What can hang from each mark:
A: B S
B: A D Y
W: B R
D: B
R: D G
P: K R
C: W
G: C
Y: B R
K: P

Each row was made from one small tree. Brackets hold a mark, then the marks that hang from it, in alphabetical order. Every link used is in the known rows. Write each row's tree.
(in the rows, 128 means zero)
Known rows:
(C (W (B Y) (R D G))): [158 103 129 142 101  99 103  62 118 139  91  85 171 103 100 103 152 176
 178 113 114 103]
(B (A S) D (Y (R (G C)))): [157 112 160 130 161  89 161 156 121 127 119 133  99  86 140 142 135 120
 118 101 114 138]
(A (B (Y R)) S): [141 162 161  58 161 138 157 155 175 109 172 161 122 145 132 155 141 113
 108 136 145 137]
(W B): [103 132 116 107 119 133 125 127 147 138 132 131 145 140 129 126 118 106
 113 143 114 154]
(G (C (W (B A)))): [157 130  80 118 146  54 176 110 105 141 113 138 177 137 101 127  91 108
 121 133 106 175]
(K (P (R (D (B A)) (G C)))): [ 88 107 148 187 104 163 102 151  71 134 108 150 158 171 148 148 130 127
 159 118 107 121]
(Y B R): [108 137 131 106 137 175 146 144 185 107 172 136 114 157 151 119 108 121
 107 174 138 133]
(A B S): [ 89 155 128  54 135 136 130 184 142 119 175 177 142 186 113 166 143 105
  85 130 137 123]
(K (P R)): [ 65 195 140 129 148 180  46 129 150 105 146 105 129 192 148 144 167  79
 131 145 175 141]
(W (R (D (B Y)) (G C))): [129 110 126 177  74 140 138 106  90 135  89 104 150 137 137 127 135 166
 137  95  75 134]
(G (C (W (B D Y) R))): [173 116 102 143 162  86 141  72 137 141  72  69 186 121  85 103 111 107
 103 139 121 161]
(P (R D)): [ 81 135 127 163 101 164  63 167 101 110 165  97 101 179 157 130 141 119
 106 134 149 139]
(B A): [114 162  70 106 103 115 132 139 101 135 152 162 106 107 134 132 114 106
 115 116 132 136]
(W (B A)): [127 120  90  94 107 111 146 125 116 155 138 166 146  94 125 117 107 106
 126 138 104 134]
(K (P (R D G))): [ 51 136 183 170 116 182  30 138 113 112 140 102 122 180 155 149 175 134
 168 112 155 114]
(P K (R D G)): [ 71 134 139 152  95 159  49 158  89 121 168 102  79 160 126 107 190 123
 147  87 140 107]
(A (B Y) S): [139 176 115  50 143 133 157 153 171 123 159 174 133 153 113 156 138  99
  85 112 144 143]
(R (D (B Y)) G): [135 132 110 174  83 152 138 105 136 147  83 150 106 125 140 130 112 161
 135 110 112 129]
(D (B (Y (R G)))): [147 160 135 152 121 155 150  96 165 114  85 116 110 105 140 119 136 141
 150 138 110 129]
(G (C (W R))): [116 170  98 133 135  81 109 103  92 104 126  67 165 184 104 132 151 127
 111 123 126 157]
(G (C (W B R))): [129 127 114 122 133  80 123  96 105 121 115  75 204 173  92 119 137 120
 124 146 101 158]
(B A D Y): [157 151  57 125 131 117 152 114 128 157 104 153  89  58 125 115  87  96
  89 109 153 142]

Write each row's tree:
[150  79 132 150 123  99 186 139 110 117 154 139 139 143 135 127  93 179
 147 132 110 123] | (Y (B A) (R D (G (C W))))
[117  79 143 100 107 144 143 184 139 137 211 215 103 155 155 141 102 147
 123 178 118  90] | (Y (B (A S)) (R D))
[205 106 103 135 189  61 195  91 136 145  87 117 148  80 111 110  68 108
 121 150 123 172] | (G (C (W (B A D (Y R)))))
[121  75  89 101 102 129 111 126  84 163 115 135 169  65 101  94 112 112
 121 155 104  82] | (W (B A D) R)
[104  91 151 133 142 185 138 158 177 113 124 111 112 120 137 111 113 141
 112 158 134  96] | (Y (B D) (R G))
[140 129 155  74 178 150 153 169 173 122 148 155 113 127 122 148 120 110
  85 151 152 118] | (A (B D (Y R)) S)
[151 129 144 118 114 105 130 141 115 138 177 188  74 109 158 146 124 141
 140 128 135 121] | (B (A S) (Y (R D)))
[161 126  88 132  90 119 147 135 122 169 123 232 101 129 135 145  98 126
 116 142 108 115] | (R (D (B (A S) Y)))
[171 114 109 136 133 107 106  61 144 139  46  60 173  76  75  86 146 141
 149 134 129  99] | (C (W (B D Y) (R G)))
[112 167 110 134 109 101  74  93 100  95 101  63 150 138  91 119 187 158
 157 120 138  91] | (C (W (R G)))
[135 135 119 182 112 154 119 132 112 135 115 108 102 164 125 106 154 110
 124  85 106 154] | (P K (R (D (B Y)) (G C)))
[ 80 145 175 188 156 123  66 126 100  98 116  73 152 222 135 158 159 135
 157 108 158 151] | (K (P (R D (G (C W)))))
[117  59 177 121 109 127 167 193 119 129 192 179 129 159 160 152 116 162
 131 130  86 113] | (Y (B (A S)) (R D (G C)))
[125 113 199  94 127 143 149 165 139 117 169 157 113 135 141 159 148 168
 144 105 131 103] | (A (B (Y (R D G))) S)
[147 125 138 145  95 114 147 116  97 132 143 139  75  56 160 125 121 175
 171  88 127 117] | (B A (Y (R D G)))
[ 61 180 165 140 135 177  40 129 141  96 122  85 130 170 143 140 195 104
 161 116 162 122] | (K (P (R G)))
[157 130 123 135 138 119 151 117 125 128  99 118  81  28 139 111 119 137
 142 108 142 108] | (B A D (Y (R G)))
[139 139 132  98 167 157 173 144 162 124 134 128 111  89 127 129  90 117
  89 134 162 136] | (A (B D (Y R)))
[178 114 145 151 179 104 139  77 173 126  59  76 135  78 105 104 118 140
 155 151 138 128] | (C (W (B D (Y (R G)))))
[175  98 113 116 149 123 171 105 146 157 110 146 115  36 133 101  77 106
 126 154 127 131] | (W (B A D (Y R)))
